Known rows, with every step that occurs:
D-H: [ 0.40 -2.83 -1.24 -1.55 -0.12  1.51  0.67 -2.68  0.33  0.63 -3.63 -0.69
  3.57  2.88 -2.47 -2.27  0.82  3.20  5.08 -3.68 -1.56]
N-B-T-X: [-2.10 -6.21 -5.17 -3.86 -1.07 -4.79  3.61  0.62  0.19 -0.29 -1.70 -0.91
  2.57 -0.04  0.05  3.16  0.33 -0.43  4.24 -1.74  2.78]
E-X: [ 2.25 -2.69 -5.13 -0.50 -1.40  0.45  2.14 -5.00  0.73  3.24 -3.70  2.52
  0.15  1.28 -0.23 -0.67  1.51 -0.34  2.09 -2.44 -1.78]
B-T-X: [ 0.53 -4.14 -3.31 -2.07 -0.91 -2.44  3.00 -1.06 -0.22  0.89 -1.41 -3.47
  2.67  0.24  0.73  0.29 -0.11  1.03  2.65 -0.74  0.28]
T-X-M-H-E: [ 2.72 -1.28 -1.34  3.83  0.12  1.78  1.81 -0.67 -2.75  0.85 -6.41 -1.87
  4.40  2.20 -0.23  1.58  7.43  3.71 -0.34  2.48  5.48]
T-B-E-X: [ 2.91 -1.44 -4.93 -1.11 -0.73 -0.87  4.93 -4.01  0.14  2.28 -3.66  0.42
 -3.03 -1.05 -0.69 -0.36 -3.30 -1.18  5.66 -3.65 -0.50]
X-E: [-0.88 -2.76 -3.77 -1.17 -3.41  2.37  2.12 -0.97  2.32  1.87 -2.51 -3.32
  1.05  3.12 -0.82 -3.25  3.40 -1.86 -0.83 -3.57 -0.01]
M-H-T: [-1.60 -2.17 -4.31  1.01 -0.06 -0.43  1.83  1.37  1.54  0.51 -1.85 -1.72
  4.07  4.13 -2.38 -1.08  5.14  1.07  3.07 -0.28  1.01]
B-E: [-1.62 -1.54 -5.78 -2.63 -0.91  0.51  0.94 -1.95  2.06  2.39 -2.88 -2.71
 -0.92  0.06  0.80 -1.82 -0.85  1.22  3.97 -4.26  0.02]
B-T-X-M: [ 0.95 -4.99 -2.42  0.41 -0.64 -0.97  3.47 -1.66 -2.32  2.07 -4.08 -3.14
  4.54 -0.05  2.88 -1.59  3.12  1.78  2.93  1.89  0.57]
N-B-E-X-M-H-T: [-2.48 -2.77 -6.14  0.96  2.41 -2.36  2.29  0.06  0.34  2.37 -4.56  0.86
  0.99  1.81  0.59  2.40  6.90 -0.64  6.14  2.52  1.64]
N-B-E-X-M: [-1.21 -3.81 -6.92 -1.00 -0.05 -0.92  2.17 -3.81 -0.03  3.89 -6.29  2.45
 -0.77 -1.11  2.64  0.62  3.16 -0.91  5.57 -0.98  0.62]
N-B-T-X-M-H: [-2.38 -5.98 -3.17  1.14  0.72 -3.60  3.23  0.14 -3.31 -0.12 -5.33 -1.01
  6.07  0.13  0.67  2.02  4.50  1.80  4.81  4.67  2.32]
D-H-E: [ 2.45 -1.37 -0.41 -1.16  0.34  2.54  1.03 -1.35  0.29  0.80 -3.04 -2.12
  1.76  4.14 -4.12 -1.11  2.89  4.37  2.45 -3.49  1.54]
B-E-X: [ 1.19 -1.25 -5.88 -1.77  0.06 -0.42  1.51 -4.62  1.61  3.92 -3.07 -0.28
 -2.98 -0.05  0.81 -0.35 -0.32 -0.33  3.53 -2.50 -1.94]
H-E-X-D: [ 7.08 -2.29 -2.54  0.43 -2.26  3.39  2.33 -3.37  0.27  2.07 -2.73  1.46
 -1.09  3.40 -1.48  0.57  3.33 -1.43  0.27 -4.85  2.87]
B-E-X-M: [ 1.40 -1.62 -4.91  0.58  0.09  1.26  1.81 -5.29 -0.33  5.09 -5.83 -0.04
 -0.86 -0.48  3.21 -2.04  2.88  0.58  3.95 -0.16 -1.73]
N-B-T-X-D-H: [ 1.44 -7.17  0.71 -3.51  0.05 -2.69  2.52  0.65 -1.64 -3.12 -2.00 -0.98
  5.32  2.14 -1.46  3.62 -0.55 -0.51  7.63 -3.86  2.48]
H-T-B-E-X-M: [ 2.33 -2.41 -4.54  0.86  0.59 -0.38  6.14 -1.26 -0.22  3.27 -3.84 -0.58
 -0.52  0.42  0.97 -1.68  2.70 -1.63  6.36 -1.27  1.19]
E-X-M-H: [ 1.76 -1.98 -3.01  4.52  0.32  1.56  1.61 -5.31 -2.61  3.57 -7.18  2.35
  3.47  1.31  0.53 -1.75  5.95  1.94  2.71  3.91 -1.81]
D-H-T-B-E-X-M: [ 3.15 -2.13 -0.45  0.49  2.66 -0.29  5.16 -1.65 -1.36  2.18 -4.07 -1.08
  1.08  1.71 -0.94 -1.47  2.44  0.58  8.93 -0.82 -0.60]

Rows:
[ 6.31 -1.02 -1.40  2.98 -0.71  2.96  1.56 -2.78 -0.89  0.75 -3.74  1.17
  0.17  4.17 -2.80  1.46  4.58  0.08  0.41 -1.04  2.35]
M-H-E-X-D
[ 3.87 -2.27 -3.91 -1.19 -1.06  1.56  1.13 -4.33  1.12  2.31 -3.01  0.27
 -2.09  0.97  1.39  0.04 -0.65 -2.54  4.32 -5.17 -0.47]
B-E-X-D
[ 1.57 -4.08 -2.12 -3.69  1.71 -1.47  1.73  0.48  2.07 -0.43 -1.03  1.05
 -0.09  3.87 -1.67  3.77  1.87 -3.25  8.68 -5.90  1.61]
N-B-E-X-D-H-T
[ 0.32 -3.78 -1.10  2.97  0.88 -1.29  2.78 -1.19 -3.62  1.14 -4.92 -3.52
  5.98  0.51  1.41 -0.66  4.20  3.24  3.29  5.67 -0.12]
B-T-X-M-H
[-1.80 -2.44 -5.85  1.43  1.51 -1.51  1.53 -3.25 -1.40  2.80 -6.99  2.08
  0.54 -0.24  1.22  1.70  4.46  0.46  5.88  2.86  0.13]
N-B-E-X-M-H
[ 1.49 -1.17 -2.37  4.09 -0.01  3.26  1.76 -1.32 -1.77  2.19 -6.39 -1.76
  3.59  2.73 -1.36 -2.14  7.74  4.56  0.59  2.52  2.90]
X-M-H-E
[ 4.32 -4.71  1.07 -0.82 -0.57  1.64  5.18  1.62  0.02 -2.58 -1.64 -0.16
  4.98  4.42 -4.07 -1.54  0.33 -1.32  8.00 -7.50  2.79]
X-D-H-T-B
[ 5.27 -2.66  1.55 -0.56 -0.76  4.35  1.00 -1.01 -0.19 -0.67 -2.96 -1.51
  2.60  4.75 -3.65 -0.79  2.54  2.29  3.13 -6.05  2.83]
X-D-H-E
[-0.38 -4.27 -2.46  1.54  0.91 -2.64  3.65  1.61 -3.15 -0.09 -4.78 -2.61
  4.04  1.34 -0.83  3.19  6.70  2.97  2.35  4.77  5.33]
N-B-T-X-M-H-E
[ 3.40 -4.43 -2.59 -1.19 -2.09  0.50  2.45  2.00  1.72 -1.13 -0.62 -1.09
  4.70  3.89  0.65  2.18  3.56 -3.39  2.51 -6.80  5.43]
H-T-X-D
[ 0.45 -3.51 -4.66 -1.87 -1.08 -1.24  2.56  1.82  1.93  0.33 -0.67 -1.34
  3.65  3.02  0.23  1.93  3.89 -0.92  1.93 -4.35  3.82]
H-T-X
[ 5.14 -0.92 -0.23 -0.52  0.75  1.56  1.52 -3.83 -0.37  2.27 -3.24  0.27
 -0.34  3.89 -3.92  0.67  3.39  3.02  2.21 -2.16 -0.46]
D-H-E-X
[ 6.03 -3.58  3.60 -1.66  0.42  0.64  2.30  0.72 -1.83 -1.61 -1.16 -4.95
  2.84  3.76 -2.72  1.97  1.41  1.99  3.33 -2.82  3.22]
B-T-X-D-H-E
[ 5.11 -3.57  0.34 -0.51  0.49  1.59  1.76 -1.53  0.74  0.32 -1.07  1.35
  3.02  5.45 -2.12  0.27  3.79 -1.91  5.84 -4.87 -0.42]
E-X-D-H-T
[-0.66 -2.58 -3.09  3.76 -0.29  2.36  1.17 -2.85 -1.74  1.96 -7.08 -0.24
  5.63  1.47  0.20 -3.30  5.53  3.43  3.21  2.44 -0.03]
X-M-H
[ 2.12 -2.21 -0.51  3.10  1.06 -0.58  3.13  0.28 -3.66  1.22 -4.40 -5.07
  3.99  1.59 -0.27  0.42  6.47  4.61  0.83  5.77  2.95]
B-T-X-M-H-E
[ 2.84 -1.22 -1.39 -1.93  2.26 -1.89  5.00 -0.67  0.68  0.95 -1.44 -1.25
 -0.92  2.40 -3.38  0.49 -0.63 -0.34  8.60 -3.52 -0.87]
D-H-T-B-E-X
[ 2.24 -3.92 -1.84 -3.10  1.01 -0.57  0.75 -3.16  0.43 -0.03 -3.66  2.42
 -0.50  1.97 -1.04  3.25 -0.68 -1.97  8.50 -5.67  0.16]
N-B-E-X-D-H
[ 4.98 -2.71 -3.55 -0.92 -0.79 -0.05  5.69 -0.28  1.45  0.68 -0.83 -0.04
 -1.58  1.81 -0.69  0.41 -0.76 -4.82  6.56 -6.37  2.30]
H-T-B-E-X-D
[ 6.86 -4.38  1.06  0.14 -0.09  0.70  5.50 -0.78 -0.79 -1.01 -1.64  2.03
  3.02  4.25 -3.99  0.24  0.77 -2.77  7.71 -6.08  0.66]
E-X-D-H-T-B
[ 1.46 -4.23 -5.92 -2.99 -1.27 -0.63  1.71 -2.73  1.43  1.09 -3.52  2.96
 -1.97  0.57  0.99  2.93 -0.46 -4.00  5.89 -6.25  2.06]
N-B-E-X-D
[ 0.61 -2.66 -2.21  3.54 -0.25  0.86  1.47 -2.15 -3.01  0.64 -7.14 -0.45
  6.56  0.99  1.47  0.41  5.60  2.70  2.36  2.20  2.49]
T-X-M-H
[ 4.50 -4.15  1.63 -1.08 -0.91  1.94  0.69 -1.72 -1.08 -2.12 -3.52 -0.26
  5.72  3.28 -0.91  1.92  0.55  0.15  4.98 -6.25  2.39]
T-X-D-H
[ 1.13 -3.19 -0.72 -2.10  1.00 -1.05  1.84  1.48  0.80 -0.90 -1.15 -2.02
  5.12  4.36 -1.76  2.24  3.57  1.03  4.62 -3.84  2.38]
D-H-T-X
[ 0.71 -7.56 -3.29 -3.27 -2.07 -2.93  3.28  1.00 -0.29 -1.84 -1.60 -0.22
  3.44  0.71  0.55  3.48 -0.19 -2.82  4.62 -4.35  4.21]
N-B-T-X-D
[ 3.24 -4.29  0.71 -0.84 -1.01  3.30  0.51 -2.39 -0.14 -1.04 -3.62 -0.06
  4.75  3.61 -1.91 -1.79  0.35  1.01  5.89 -6.19  0.01]
X-D-H
[ 0.07 -0.54 -4.17  2.75  2.50 -0.23  1.84 -1.38 -0.08  3.62 -4.17 -1.70
  0.92  2.20  1.16 -0.67  6.82  0.78  4.61  3.61 -0.77]
B-E-X-M-H-T
[ 6.52 -2.67  2.48 -1.01 -0.68  2.64  1.26 -0.49 -1.08 -1.94 -3.10 -1.67
  3.55  4.32 -2.58  3.17  2.44  1.53  2.31 -6.14  5.55]
T-X-D-H-E
[-3.18 -6.39 -6.20 -3.53 -1.21 -3.31  3.49  0.05  0.88  0.81 -1.67 -0.69
  1.60  0.26 -1.10 -0.90  0.25  0.32  5.11 -1.64  0.07]
N-B-T
